Known rows, with every step that occurs:
nugon -> tefop -> podu -> vuves -> tamef: [ 32 -22   1  -4  18  -1  15   0 -12  21   7  18  -8  -5  20  -9 -18 -13
   2 -10   4 -11  16]
podu -> vuves: [ 29 -28  -4  -3  14  -2   5  23   1  17  -9  -7 -21  11   3   2   4  -8
  13   3  -2  -9 -29]
teno -> vuves -> nomi -> nugon -> tefop -> podu: [-15   4  12  16 -18   5   1 -13   2 -24   9   4  -4 -16 -10   3 -11   0
  -4  16  10   3  27]
podu -> vuves -> tamef: [ 32 -13 -13  -5   7  11  22  28  -8  29 -14  -2 -15  32   2   3  -9   0
  10   9  -6 -23 -19]
nomi -> nugon -> vuves -> podu: [-33  15  -6   6  -8 -10 -18  10  -1 -16  -7   1   8 -12 -27  17  -1  19
  -7 -14  -9  11   4]
nugon -> tefop -> podu: [  9 -19   3   0  11   1  -4 -10   0   3  13  23   4 -22  14 -15 -10 -16
  -4 -16   6   6  17]
teno -> vuves -> nomi -> tefop: [-10  13  -2  14 -14  -1  -6  -8   7 -18   5  -9  14   4   0   4 -20 -10
  -6  32   4  -1  12]
nugon -> vuves: [ -9  -6  -7  -5  -7 -12 -10   5  12 -37  -7   8   8   3   7  -4  -6  -3
  -1 -10   7  20 -22]
vuves -> tamef: [  1  12 -23  -2 -12  27  14  19  -1  17 -13  12   8  28  -9  -7 -16   4
  -4   8  -7 -13  -7]
tefop -> nomi -> vuves -> podu: [-52  29  -2  -9  -3 -12 -25  21   6  12  11  -4  17 -10 -15   9   2  10
  12 -12 -10  13  -3]
teno -> tamef -> vuves: [ -1  19  18  -8 -17   1   5 -42  15 -14 -15 -15 -16  10 -18 -20  30   7
   2  31  15  -9   7]
tefop -> podu -> vuves: [ 11 -34  15   1  13  12  -1  18  18  21   2  15 -23  -2   5 -14  14  -3
   3  -8  -1   0 -12]
tamef -> vuves -> podu: [-33  27  22  15 -14   2 -26  15  20  11 -10 -11  -4  17 -24 -17   6  13
 -19  11   7  -2  -7]
teno -> tamef -> vuves -> podu: [-23  32  26   7 -16   1   6 -36  15   2 -22 -19  -7  19 -32 -21  17  12
  -4  36   9 -16  14]
nugon -> tefop: [ 18 -11 -13  -3   9 -10  -2  -8 -10  -3   6   8   9 -13  11  -3 -18 -19
   2  -9   4   0   5]
tefop -> podu -> vuves -> teno: [ 10 -29  12   0  13  13  10   9  16  14  -3  12 -17   0  23 -11  17   4
  -4 -18  -8   6 -17]
teno -> vuves: [ -9 -10   2   5 -21   2  -9  -9  26 -24  -8   4 -10  -2   2 -16  -3  -8
  -2  22   5  10 -12]
nugon -> tefop -> podu -> vuves: [ 30 -32   7  -3  22  -8   3  -4  -6  13  12  15 -11 -17  21  -8  -9 -18
   4 -16   6  -2  10]
podu -> vuves -> nugon: [  8 -19  11  12   8  -2   5  21 -12  20   2  -8  -9  20   2  -6  -1  -3
   3   2  -6  -6 -20]
tefop -> nomi -> nugon -> vuves -> teno -> tamef: [-32  25 -13 -19  -3 -19  -6 -17 -13 -26  10  -8  -6 -30   8  23  29  27
  17 -21 -16  14  12]
tamef -> vuves: [ -7  11  16  -3 -15   1 -28   6  20  -9  -2  -4 -14   6  -5 -15  24   6
 -12   7  14   6 -15]

Rows:
[  7 -10   6   2  22  -8 -19   1  -4  28  23   6  12 -12  16  -1   2  -9
 -13  -5 -10   1  20] : nomi -> tefop -> podu -> vuves -> nugon
[-18  31  15   8 -20  10 -20  13   1 -10   4 -15  -9   6 -28  10  21  19
 -11   9  14  -2   5] : tamef -> vuves -> nomi -> nugon
[-11  15  -5  14   7  16  -6  11  -2  15  17   1  27   4  -8  10 -15  -5
 -11   8  -3  -4  22] : vuves -> nomi -> tefop -> podu
[-19  -4  19  18   0   2  -5  -9 -14   7  23  17  18  -7   8 -23 -15  -8
 -16 -14   1  10  21] : vuves -> nugon -> tefop -> podu
[ -4   8 -11 -22   9 -28 -17  -7 -15  -7  24   4  14 -32  17  11  -8 -12
  17 -23   4  13  12] : nugon -> tefop -> nomi -> vuves
[ -5  11 -15  -7 -15   1   7  11   3 -25 -14  12  13  24   7  -4 -20   4
  -4  -4   4   8 -13] : nugon -> vuves -> tamef
[ -2   7  -9  -5  -6  10  30 -42   5 -14 -23  -9   9   9  12  -9  14   8
  -2   5 -13   1  -9] : vuves -> teno -> tamef
[ -6   6  -6   3 -28  15   9  -4  16 -13 -15   9  -5  18   1 -16 -16  -1
  -5  29   1  -3  -4] : teno -> vuves -> tamef
[ 21 -13  -2  12  11   7  19  33 -10  18  -5 -16 -12  28  -8  13 -10  -5
  15  12   2 -18 -21] : podu -> vuves -> nomi
[ 27 -23  -8  -4  15  -2  18  11  -1   9 -14 -10 -13  13  27   4   9   1
   4 -10 -12  -2 -35] : podu -> vuves -> teno
[ 20 -10   1 -11  14  -9  13 -36 -18  -1   4   3 -12 -36   7  13  18   9
   4 -17  -8  -4  31] : nomi -> nugon -> tefop -> podu -> vuves -> teno -> tamef
[-10  16  -3 -24 -13  -5  12 -42  13 -28 -17  -6  27  -1   2  -2  17   3
   2  -2   0  18 -12] : nomi -> vuves -> teno -> tamef
[ 28 -11  -6   7  17  -6  15  20 -29  14   5 -16 -12   3  -9  29  -9  -2
  15   1   1 -20   4] : podu -> vuves -> nomi -> nugon -> tefop
[ 28  -5 -10   6  22  -6   8  24 -17  24   5 -19   3  17   1  23 -14 -11
   9  13  -3 -19  -3] : podu -> vuves -> nomi -> tefop
[-13   9  -8 -20 -11  -4  -6 -10  14 -23 -10   2  29  -4  11   2  10   1
  -6 -19  -4  28 -27] : nomi -> vuves -> teno
[  9  -3 -18  -7   6  -8 -14  -7 -21  -4  10   6   0 -36  -9  18   2   1
   2 -17  -5   2  19] : nomi -> nugon -> tefop
[ -9  10  -2  14   0  14   4   7 -20   1  15   3   9 -13 -23  19 -10   6
  -2  -6   2  -5  29] : vuves -> nomi -> nugon -> tefop -> podu
